Known rows, with every way that one mark hangs from another
[J335 [J215 J361 [J592 J269]]]: [ 1.66  2.68 -2.46 -0.19  0.23 -0.39  0.02  2.91 -1.85  1.14  0.66 -0.53
  2.55  1.10  1.85 -2.10 -0.11  2.79  0.82  0.92  2.59 -3.15 -2.95 -0.96]
[J269 J284 [J335 [J215 J444]] J592]: [ 0.98 -0.76  0.82  1.42 -0.84  1.93  0.31  1.86 -0.27 -0.56  1.63 -2.44
  0.04  2.03  2.22 -0.53 -2.67  1.77  2.12  3.11 -1.63 -4.47  0.55  0.66]
[J284 J269]: [ 0.00  1.16 -0.09  0.71  0.24  1.37 -0.39  0.21 -0.80  0.35 -1.03 -0.80
  1.62  1.35  0.50 -0.56 -3.26  0.79  0.53  1.48 -2.66 -3.15 -1.44 -0.50]
[J269 J284]: [-0.58  1.88 -0.94  2.09  0.32  1.50 -1.36 -0.21 -1.28  1.21 -1.18 -0.50
  1.21  1.66  1.27 -0.19 -3.48  1.52  0.23  1.84 -2.63 -2.81 -1.92 -1.11]
[J335 [J215 J361 [J444 J278] J592]]: [-1.84  3.15 -2.06 -1.72 -0.20 -2.74  1.81  2.93  1.52 -1.41  0.58 -1.61
  2.15  1.99  2.46 -1.22  0.56  2.40  1.60  1.35  0.18 -2.97 -0.08 -2.35]
[J215 J335 [J592 [J269 J284]]]: [ 0.74  2.71 -1.15  3.68  1.95  2.47 -3.81  1.68 -4.12  2.89  0.76  0.42
  1.97  0.45 -1.15 -1.63 -2.59  2.65 -0.03  2.48  1.33 -4.46 -4.89  0.35]
[J335 [J215 J444]]: [-0.14  1.58 -1.80 -0.63 -0.14 -1.40  2.52  1.84  1.26 -1.53 -1.11 -2.03
  0.74  2.54  3.20 -1.40 -2.20  1.67 -0.21  0.05 -1.09 -2.22  0.38 -1.71]
[J592 J215]: [ 0.18  1.99 -2.33 -1.80  1.13 -0.01  0.70  0.93 -1.03 -0.57 -0.48  0.40
  1.94  0.47  2.44 -1.76 -2.71  1.80  0.72 -0.71 -1.78 -2.38  0.56 -1.30]
[J278 [J444 [J215 J335 J361 J592]]]: [-2.07  3.95 -1.49 -1.65  2.21 -2.35 -2.05  2.74 -1.25  1.35  0.07  0.46
  2.41 -0.20  0.80 -0.20 -0.52  1.78  0.95  0.81  1.06 -6.13 -3.89 -0.88]
[J592 [J215 J335 J444] J269]: [ 0.61  2.16 -2.90 -1.02  1.98  0.28 -0.79  3.11 -2.61 -1.03  1.72  0.20
  0.29  0.44  2.02 -3.57 -3.39  2.42  0.04  0.63  0.25 -3.24 -0.74  0.22]
[J269 J284 J335]: [-0.16  0.15 -0.22  2.55 -0.01  1.38 -1.79  0.63 -1.28  1.32 -0.18 -1.19
  1.84  1.23  0.86 -0.60 -2.89  1.98  2.37  2.65 -2.76 -3.75 -2.38 -0.51]
[J215 J335 J361]: [-0.03  3.53 -1.58 -0.91  1.11 -0.97 -1.32  0.71 -0.57  1.67  0.75 -0.16
  1.94 -0.83  3.38 -2.90 -2.27  1.89  0.67  1.17  1.15 -4.27 -3.78 -1.47]
[J215 J335 J361 J444]: [-0.89  3.40 -1.98 -0.97  0.78 -1.94 -0.64  1.19  0.13 -0.12  0.87 -0.28
  0.75  0.37  3.84 -3.10 -1.97  1.95  0.36  1.44  0.54 -3.97 -1.71 -1.72]
[J592 [J269 J284]]: [ 0.33  1.59 -1.36  2.86  0.50  2.63 -2.51  1.15 -3.38  1.61 -0.32 -0.64
  0.59  1.84  0.15 -0.59 -3.94  2.04  0.04  2.66 -1.89 -2.65 -3.31  0.19]
[J592 [J215 J335 J361] [J269 J284]]: [ 1.30  2.57 -2.58 -0.40  1.60  2.39 -3.88  2.27 -3.68  1.48  2.96  0.60
  0.72 -0.26  2.84 -3.01 -3.10  2.97  1.03  2.90  0.93 -4.14 -3.51  0.09]
[J269 J592]: [ 0.39  2.03  0.22  0.01  0.36  1.22  0.27 -0.11 -1.66  1.01 -0.22 -0.23
  1.07  0.06  1.29 -0.75 -3.30  0.84  0.36  0.62 -1.15 -3.75 -0.62  0.07]
[J444 [J215 J335 J361 J592] J278]: [-3.00  4.72 -1.76 -1.20  2.36 -1.18 -1.50  2.82 -1.77  1.15  0.32  0.24
  2.96 -0.69  1.04 -0.37 -1.00  1.63  1.36  1.41  0.56 -5.18 -4.33 -1.38]
[J278 [J444 J215]]: [-2.50  2.18 -1.04 -1.21  1.30 -1.57 -0.17  2.16 -0.85  0.08 -2.18 -0.97
  1.08  1.48  0.52  1.32 -2.90  0.86  0.36  0.17 -3.17 -3.96 -1.94 -0.50]
[J284 [J269 [J335 J215] J592]]: [ 2.47 -1.41  2.09  0.25 -0.67  2.78  0.70  1.75 -0.47  0.38  1.62 -2.61
  1.55  0.51  0.96 -0.56 -2.89  0.79  2.81  2.45 -1.00 -5.16 -0.92  1.39]
[J284 [J269 J335 [J592 [J215 J444]]]]: [ 1.10 -1.26  0.60 -1.09  0.01  2.33  0.18  1.87 -1.49 -2.18  2.50 -0.35
  0.41  0.77  1.25 -1.37 -2.75  1.11  3.08  2.45 -3.04 -4.65  3.19  1.37]
[J215 J335 J361 [J592 J269]]: [ 0.89  3.78 -2.20  0.67  1.68 -0.17 -2.60  2.14 -3.32  2.37  1.60  0.84
  2.54 -0.72  0.77 -3.12 -1.00  2.73  0.71  1.66  3.27 -4.62 -4.82 -0.43]
[J278 [J444 [J215 J335]]]: [-2.24  2.75 -0.78 -1.18  2.29 -1.40 -1.31  2.49 -0.90  0.87 -0.91 -1.06
  1.18  0.18  0.61  0.27 -3.42  1.01  0.17  0.27 -1.15 -5.38 -3.81 -0.10]

Rows
[ 0.60  3.26 -2.56 -2.96  1.55 -0.62 -1.06  1.31 -0.95  0.47  1.73  0.76
  1.97 -1.22  4.16 -3.50 -2.17  2.26  1.23  0.37  1.09 -4.14 -1.76 -1.48] -> [J592 [J215 J335 J361]]
[-0.01  0.16 -1.30  4.07  0.19  1.27 -2.34  2.72 -3.23  0.27  0.77 -0.32
  1.28  2.41 -1.14 -1.10 -1.40  2.94  2.04  3.55 -1.29 -3.66 -1.46  0.40] -> [J215 J444 [J592 [J269 J284 J335]]]
[-1.92  2.52 -1.53 -0.53  0.30 -1.94  2.35  2.84  1.21 -1.63 -0.47 -1.98
  2.23  2.29  0.84 -0.64 -0.51  2.10  0.98  0.56 -0.70 -2.71  0.31 -1.72] -> [J335 [J215 [J444 J278] J592]]
[-3.05  3.00 -1.47  0.23  0.67 -1.91  0.86  1.86 -0.01 -1.14 -0.76 -0.61
  2.10  1.85 -0.32 -0.58 -0.89  1.79  0.97  0.90 -2.02 -2.65  0.31 -1.65] -> [J215 [J444 J278] J592]
[ 0.07  2.93 -2.01  1.81  1.83 -0.36 -1.33  2.65 -2.79  0.56  0.62  0.39
  1.42  0.80 -0.34 -2.86 -1.75  2.44 -0.35  1.12  1.65 -3.95 -2.39 -0.02] -> [J215 J335 J444 [J592 J269]]
[ 0.95  1.25 -2.31  0.77  1.08  3.07 -2.20  1.85 -3.74  0.45  0.61  0.28
  0.68  1.39  1.10 -1.30 -3.65  2.39  0.61  1.84 -1.97 -2.40 -1.29  0.28] -> [J592 J215 [J269 J284]]
[-2.66  4.32 -1.72 -0.94  1.25 -2.48 -0.77  2.24  0.08 -0.11  1.47 -0.24
  2.19  0.24  1.41 -2.30 -0.31  2.33  1.47  1.97  0.84 -4.35 -1.91 -1.84] -> [J215 J335 J361 [J444 J278] J592]
[ 0.72  0.54 -3.13 -1.73  0.11 -0.76 -0.72  3.79 -2.25 -1.65  2.58  0.03
  0.69  0.96  3.17 -3.37 -1.40  2.96  2.99  2.15 -0.82 -3.05  0.39 -0.23] -> [J592 [J215 J361 J444] [J269 J335]]
[ 1.90 -0.68 -0.65  2.54 -0.27  2.28 -1.38  3.05 -2.13  1.34  0.98 -2.65
  1.21  1.82  1.04 -1.11 -3.19  2.63  2.23  2.96 -0.68 -3.39 -3.74  0.70] -> [J592 [J269 J284 [J335 J215]]]
[-1.18  3.86 -2.08 -1.23  2.00 -0.65 -1.35  1.80 -1.64  1.38 -0.25  0.32
  1.59 -0.41  3.45 -1.18 -2.68  1.25  0.23  0.93  0.20 -4.69 -4.14 -1.29] -> [J444 [J215 J335 J361]]
[ 1.24  0.79 -1.27 -1.28 -0.73 -1.34  0.87  2.25  0.81  0.48  0.87 -2.06
  2.46  0.60  4.02 -2.13 -1.02  2.29  3.03  1.30  0.41 -3.84 -2.31 -1.40] -> [J269 [J335 [J215 J361]]]
[ 0.68 -0.09  1.30  2.31 -0.21  2.97 -1.89  0.27 -2.24  1.57  1.08 -0.94
  1.14  0.44  0.56 -0.21 -3.36  1.47  2.56  3.18 -2.18 -4.84 -1.50  0.95] -> [J269 J284 J335 J592]
[ 0.51  1.05 -1.85 -0.60 -0.59 -2.53  1.43  2.91  0.93 -1.03  0.99 -1.23
  2.57  1.61  2.98 -2.28  1.01  2.81  2.82  1.35  1.07 -3.85  0.05 -1.83] -> [J269 [J335 [J215 J361 J444 J592]]]
[ 1.96 -0.47  0.33 -2.28 -0.29  2.56 -1.16  1.43 -1.90 -0.27  3.45  0.09
  1.51 -0.69  2.40 -1.61 -1.99  1.42  4.09  2.90 -1.44 -5.40  0.74  1.01] -> [J284 [J269 J335 [J592 [J215 J361]]]]
[-2.07  3.49 -2.63 -3.66  1.33 -1.86 -0.36  2.76  0.31 -1.67  2.57 -0.38
  0.93 -0.17  3.80 -3.19 -1.97  2.21  1.88  1.46 -0.58 -3.78 -0.16 -1.54] -> [J592 [J215 J335 J361 [J444 J278]]]
[ 0.69 -0.14 -0.67  3.32  0.15  2.43 -2.81  2.03 -3.28  1.69  0.66 -1.27
  1.17  1.30 -0.15 -0.95 -3.53  2.36  2.25  3.40 -1.96 -3.49 -3.73  0.81] -> [J592 [J269 J284 J335]]
[-1.83  1.55 -2.38  0.11  0.75  1.71 -1.51  3.24 -2.52 -1.71  1.49 -0.85
 -0.36  2.43  0.71 -0.86 -3.51  2.43  1.23  3.00 -3.53 -2.04  0.23  0.07] -> [J592 [J215 [J444 J278]] [J269 J284]]
[-2.16  3.78 -1.66  0.84  2.98  0.64 -1.96  4.13 -4.06  1.63  0.13 -0.25
  2.49 -0.17 -1.66 -0.18 -2.51  1.71  0.59  1.35  0.44 -4.56 -5.33  0.53] -> [J444 [J215 J335 [J592 J269]] J278]
[ 1.51  0.70 -0.81 -2.71  0.06  0.81 -0.42  1.47 -1.80  0.00  2.91  0.48
  1.75 -1.22  3.41 -2.27 -1.61  1.98  3.82  1.51 -0.40 -4.81  0.61  0.11] -> [J269 J335 [J592 [J215 J361]]]
[ 1.40  2.91 -2.97 -2.11  1.77  0.44 -2.12  2.63 -3.03  0.98  2.64  0.72
  1.31 -1.04  3.17 -3.92 -2.57  2.70  1.05  1.13  1.89 -3.97 -3.09 -0.15] -> [J592 [J215 J335 J361] J269]
[ 0.90  1.04 -1.38  2.92  0.03  1.53 -3.63  2.24 -3.76  2.14  1.71  0.23
  2.33  0.98  0.06 -1.44 -0.65  3.21  3.05  4.02  0.37 -4.29 -3.75  0.10] -> [J215 J361 [J592 [J269 J284 J335]]]
[-1.05  2.16 -2.04  0.26  0.41 -0.89  1.37  4.25 -0.90 -1.10  0.42 -2.16
  1.54  2.46 -0.15 -1.06 -1.02  2.47  0.74  1.23  0.07 -2.51 -1.00 -0.47] -> [J335 [J215 [J444 J278] [J592 J269]]]
[ 0.37  2.20 -1.50  3.58  0.87  2.38 -2.63  1.24 -3.97  1.92 -0.36  0.51
  1.90  1.76 -1.28 -0.60 -2.04  2.51  0.25  2.34 -0.45 -3.05 -3.04  0.03] -> [J215 [J592 [J269 J284]]]
[ 1.32 -0.40  0.20  0.23  0.25  3.50 -1.60  1.02 -2.61  0.42  2.05  0.03
  1.17 -0.04  1.48 -0.85 -3.24  1.83  3.07  2.40 -2.34 -4.70  0.54  1.02] -> [J269 J284 J335 [J592 J215]]
[-0.36  0.65 -1.27  3.74  1.48  2.65 -3.06  3.34 -5.03  1.72 -0.34  0.21
  2.21  1.69 -1.47  0.80 -2.04  2.19  1.92  2.97 -1.61 -4.35 -3.77  0.88] -> [J444 [J215 [J592 [J269 J284 J335]]]]
[ 0.01  2.06 -1.94  0.12  0.37 -1.67  2.37  2.00  0.64 -1.24 -1.16 -0.99
  2.06  2.41  1.67 -1.36 -0.42  2.12 -0.04 -0.25  0.23 -2.64  0.74 -1.86] -> [J335 [J215 J444 J592]]
[-2.65  3.61 -1.14  0.29  1.66 -1.78 -0.14  2.23 -0.09 -0.29  0.41 -0.61
  2.21  0.55 -0.18 -1.69 -1.36  1.91  0.83  1.12 -0.12 -4.08 -1.44 -1.25] -> [J215 J335 [J444 J278] J592]
[-1.18  3.71 -1.58  0.64  2.89 -0.14 -0.92  1.92 -2.49  1.49 -1.33  0.93
  2.98 -0.14  0.31 -0.49 -1.91  1.31 -0.26 -0.16  0.56 -4.79 -3.43 -0.88] -> [J444 [J215 J335 J592]]
[-2.14  2.80 -2.00 -2.43  1.78 -1.15  0.29  2.71  0.11 -1.85  1.48 -0.81
  1.01  0.17  2.17 -2.50 -3.00  1.91  1.20  0.61 -1.59 -3.38  0.26 -1.01] -> [J592 [J215 J335 [J444 J278]]]
[ 1.19  0.55 -0.76  0.66  0.18 -0.82  1.26  2.41  0.00  0.63 -0.30 -1.43
  3.80  0.85  0.89 -1.42 -0.29  2.40  2.46  0.18  0.81 -3.81 -1.62 -1.08] -> [J269 [J335 [J215 J592]]]
[ 1.85  1.85  0.06 -2.78  1.18  2.83 -1.91  0.86 -2.07  0.54  3.53  0.74
  1.00 -1.57  2.94 -2.56 -2.86  1.22  1.68  2.29  0.58 -5.86 -0.75  0.82] -> [J284 [J269 [J592 [J215 J335 J361]]]]
[ 0.93  1.98 -2.92 -0.39  0.51  2.29 -2.80  1.90 -3.55  0.59  1.70  0.73
  0.62  1.01  2.71 -1.87 -2.63  2.79  1.26  2.69 -0.94 -2.72 -1.67 -0.27] -> [J592 [J215 J361] [J269 J284]]
[-1.27  3.00 -1.31  0.40  2.89 -0.50 -2.48  4.08 -3.66  1.64 -0.13 -0.06
  1.94  0.24 -1.91 -0.04 -2.05  1.89  0.20  0.78  0.89 -5.60 -4.83  0.96] -> [J278 [J444 [J215 J335 [J592 J269]]]]
[-2.13  3.42 -2.58 -0.09  0.29 -1.49 -0.86  3.27 -1.94 -0.63  1.13 -0.25
  1.41  1.68  0.27 -1.51 -0.28  2.66  1.46  2.54 -0.19 -2.81 -1.46 -0.99] -> [J215 J361 [J444 J278] [J592 J269]]
[ 0.21 -0.03 -0.89  2.37 -0.21  0.14  0.22  2.43  0.10 -0.57  0.22 -1.65
  1.99  2.77  1.08 -0.78 -0.53  2.84  2.08  2.25 -0.89 -3.70 -0.08 -1.02] -> [J269 J284 [J335 [J215 J444 J592]]]
[ 1.65 -1.16  0.56  0.40 -0.43  1.13  0.77  2.10  0.52  0.05  0.24 -2.87
  2.19  1.38  1.35 -0.94 -2.48  1.36  2.60  1.91 -1.52 -4.05 -1.77 -0.03] -> [J284 [J269 [J335 J215]]]
